Each row comes from the steps of one path. Every step used is in the known rows, and no mark comes twice. Write the path behind each row, first mark first.
Known rows
U -> W -> S -> Y -> F: -1.98  6.77  -1.32  -4.20  -2.50  -1.78  -3.11  1.03  -2.57  -1.05  5.06  -1.19  0.51  -4.12  4.72  -0.35  -1.85  -2.08  -3.17  3.30
U -> W -> S -> Y -> F -> X -> B: -7.05  5.72  -3.37  -1.86  -3.81  -3.23  -5.45  -1.38  -3.38  -1.31  3.85  -0.22  3.06  -7.15  1.54  -0.22  -2.56  -2.36  -1.51  3.97
U -> W -> S: 2.14  5.52  1.89  -1.90  -1.18  -0.11  -2.68  1.05  1.00  1.24  4.24  3.49  1.00  -1.29  1.45  4.58  -4.56  3.01  0.35  4.37
S -> Y -> F -> X: -6.63  0.99  -2.74  1.89  -2.98  -3.32  -3.99  -1.25  -2.41  1.26  -0.29  1.33  0.49  -4.23  4.07  -2.52  0.03  -5.02  -0.67  2.06
W -> S -> Y -> U -> X -> F: 5.89  2.87  -1.65  -5.07  -4.25  -0.32  0.86  -0.22  -2.83  4.29  1.08  6.52  4.75  -4.41  1.48  -2.08  -3.87  1.02  2.72  0.37
F -> Y -> U -> W: 2.42  5.45  -1.14  4.29  -2.94  -3.44  4.01  -2.43  -0.94  3.60  4.12  -1.54  -0.91  -1.73  -1.74  1.18  -0.13  -1.32  0.85  2.22
W -> S: 3.67  2.90  1.35  -2.45  -0.12  0.22  -1.86  1.25  1.53  0.84  1.74  5.13  -0.36  -1.23  1.43  4.45  -3.21  3.23  -0.21  1.67
F -> X -> S -> Y: -3.32  0.07  -2.17  0.69  -2.34  -0.21  -1.22  0.13  -4.42  1.30  1.19  5.58  -0.20  -2.95  3.20  2.82  -1.91  -4.57  1.94  -0.68
Y -> U -> W -> S: 3.34  5.03  1.42  -1.62  -2.73  -2.86  0.19  -0.15  0.38  2.67  3.96  3.18  -0.22  -0.04  -1.42  1.32  -4.68  2.86  0.49  5.77
Y -> F: 0.42  1.09  1.96  -0.22  -2.40  -1.66  -3.13  1.95  1.31  0.50  -0.71  -2.37  -1.17  -4.59  3.07  -2.51  2.52  -2.35  -1.91  0.35
Y -> F -> X -> B: -4.75  1.11  -0.79  1.75  -3.38  -3.42  -5.66  -0.18  -0.70  0.14  -1.09  -0.99  1.26  -7.28  0.67  -2.11  1.42  -2.13  -0.74  1.05
F -> Y -> U -> X -> S -> W: 0.58  1.28  -3.21  0.78  -4.80  1.81  3.41  0.83  -1.28  2.31  -2.82  -0.61  0.10  -4.40  0.12  2.75  -3.88  -6.27  1.92  -2.52
U -> X: 0.90  1.39  1.35  -1.30  -2.64  2.84  -0.89  1.16  -0.13  4.43  -2.50  3.57  2.97  -2.18  1.14  -3.07  -4.43  -0.60  3.98  -0.50
F -> X -> U -> W: -2.94  1.63  0.95  3.38  -3.82  1.19  -2.04  -2.71  2.67  3.72  2.06  3.07  -0.19  -1.25  3.21  -0.73  -3.08  0.38  -0.09  3.64
W -> S -> Y -> U: 2.14  3.11  -1.99  -2.73  -0.98  -3.18  4.42  -1.05  -2.37  2.90  3.50  4.58  -0.91  0.47  -1.39  -1.20  -3.25  -0.27  -0.49  2.60
S -> Y: -0.84  2.72  -2.33  -0.36  1.10  0.22  2.78  -0.24  -2.99  1.73  2.65  2.47  0.35  -0.99  2.63  -0.51  -0.94  -3.02  0.61  -0.40
S -> Y -> U -> X -> B: -0.78  3.07  -2.82  -3.42  -3.21  -0.44  3.92  -1.51  -4.69  4.42  0.75  1.10  3.12  -4.43  -3.49  -7.59  -3.73  -2.90  3.07  -0.53
X -> B: 0.88  1.98  0.00  -0.04  0.46  -0.10  0.15  0.47  -0.49  0.69  0.94  0.58  0.73  -5.13  -1.37  -0.10  0.68  0.14  0.56  -1.11
W -> S -> Y: 0.22  4.48  -2.64  -3.76  0.67  0.71  0.95  0.26  -2.31  0.50  4.12  5.28  0.25  -1.29  2.91  2.93  -3.73  -0.32  -0.82  0.99

Write each row's path
0.90  3.09  -2.35  -4.99  -3.90  -0.18  2.59  -0.99  -3.07  5.30  1.05  5.70  2.20  -0.94  -0.78  -4.59  -7.08  -1.10  2.27  1.80 => W -> S -> Y -> U -> X
-1.77  -1.30  2.10  1.12  -5.42  -1.90  -7.36  2.42  -0.58  0.46  -2.05  2.12  -1.14  -6.28  3.57  1.76  0.46  -3.37  0.56  0.29 => Y -> F -> X -> S
-6.40  4.57  -2.63  -0.50  -4.34  -3.41  -5.89  -1.04  -2.60  0.34  3.22  1.61  2.03  -3.96  4.48  0.61  -3.18  -3.06  -1.59  5.32 => U -> W -> S -> Y -> F -> X
2.44  1.06  -0.69  -1.44  -2.80  -2.18  4.65  0.30  -4.34  3.09  2.29  2.97  -2.54  -1.66  -1.01  -2.19  -0.92  -4.11  1.19  -0.27 => X -> S -> Y -> U
4.12  -0.98  2.46  -2.29  -6.07  0.81  0.09  2.05  -1.89  4.74  -2.11  3.66  0.50  -3.56  -1.36  -3.05  -4.00  -2.03  4.10  -0.92 => Y -> U -> X -> S
7.01  0.92  1.29  -1.04  -4.73  -0.47  0.46  0.35  -0.55  5.92  -1.93  4.41  4.05  -4.53  0.12  -3.85  -0.97  1.13  4.36  -0.17 => Y -> U -> X -> F
-0.53  4.25  -3.18  -5.92  -3.25  -0.53  2.10  -1.18  -4.22  3.12  1.92  3.30  3.31  -4.39  -3.04  -4.81  -6.42  -0.74  1.40  0.48 => W -> S -> Y -> U -> X -> B
-4.76  1.25  -1.81  -2.45  -4.41  0.08  -3.79  -2.70  1.70  1.00  2.17  3.53  -1.58  -4.03  6.39  -1.76  -2.88  -1.20  -5.00  1.72 => W -> S -> Y -> F -> X -> U
-2.74  2.83  -1.43  2.03  -4.87  -3.53  0.82  -1.50  -5.13  3.63  3.05  3.01  0.15  -1.70  -1.09  -1.62  -3.32  -4.25  3.08  4.42 => F -> X -> S -> Y -> U -> W
-0.28  1.84  -1.26  -4.47  -3.01  3.43  -0.18  2.14  -5.12  2.38  0.25  4.04  1.50  -4.25  3.22  -1.36  -4.49  -4.65  3.56  -2.78 => U -> X -> S -> Y
2.33  4.77  2.08  -2.99  -2.45  2.74  -1.81  -0.28  3.67  1.42  5.49  3.42  -1.46  -1.60  3.30  2.53  -5.53  4.03  -2.91  3.19 => X -> U -> W -> S
-2.25  3.52  1.27  -1.71  -5.04  -0.27  -6.29  -1.53  3.31  1.17  3.19  1.92  -0.52  -3.83  4.96  0.71  -4.38  2.05  -3.85  5.23 => Y -> F -> X -> U -> W -> S
0.16  4.67  -0.98  1.01  -2.08  -2.87  4.73  -1.72  -3.57  3.56  4.35  0.21  0.35  0.10  -1.50  -3.64  -2.53  -2.69  1.78  3.98 => S -> Y -> U -> W
-2.35  2.76  -1.03  -1.74  -1.23  -1.67  -1.07  0.87  -2.49  0.30  1.72  -2.20  -0.65  -4.33  4.44  -3.69  1.65  -4.67  -2.29  -0.09 => S -> Y -> F
-5.19  -1.79  -1.00  2.68  -3.83  -0.47  -4.29  2.10  0.76  -1.38  -4.07  -0.79  -1.08  -5.01  4.01  3.28  -0.54  -6.77  -0.11  0.86 => Y -> F -> X -> S -> W
5.98  3.42  -1.85  3.27  -0.74  0.06  0.69  -0.46  0.28  1.43  2.56  1.65  0.83  -6.12  3.60  7.60  3.84  0.95  0.14  -3.66 => X -> F -> Y
5.76  3.99  -2.30  1.11  -2.89  2.43  -0.61  -0.48  -0.65  3.36  0.29  2.66  3.57  -6.97  4.13  4.59  0.48  0.40  2.45  -4.23 => U -> X -> F -> Y
6.81  7.17  -1.04  -0.08  -3.50  -3.22  0.33  -1.39  -0.21  2.09  6.06  2.45  1.10  -4.02  0.16  6.62  -1.59  3.30  -0.55  2.65 => X -> F -> Y -> U -> W -> S
-4.42  4.69  -2.68  -2.04  -2.42  1.30  -1.13  -2.89  -0.90  1.53  5.66  5.76  0.47  -1.21  4.61  1.99  -6.36  0.00  -1.82  3.83 => F -> X -> U -> W -> S -> Y
1.18  4.14  -0.27  -0.51  -3.25  -2.61  3.33  0.04  -4.51  2.64  4.45  0.79  -0.90  -1.43  -1.00  -2.04  -2.35  -3.59  2.02  2.78 => X -> S -> Y -> U -> W
-0.83  6.88  -1.87  -3.17  -0.28  0.32  0.47  0.02  -2.80  0.77  6.20  3.59  1.27  -1.20  2.60  2.89  -4.94  -0.05  -0.34  3.35 => U -> W -> S -> Y
5.76  5.36  -1.07  3.79  -3.48  -3.35  3.09  -1.94  -1.21  3.33  4.62  -0.45  0.69  -3.92  -0.37  2.80  1.41  -0.06  1.37  1.89 => X -> F -> Y -> U -> W
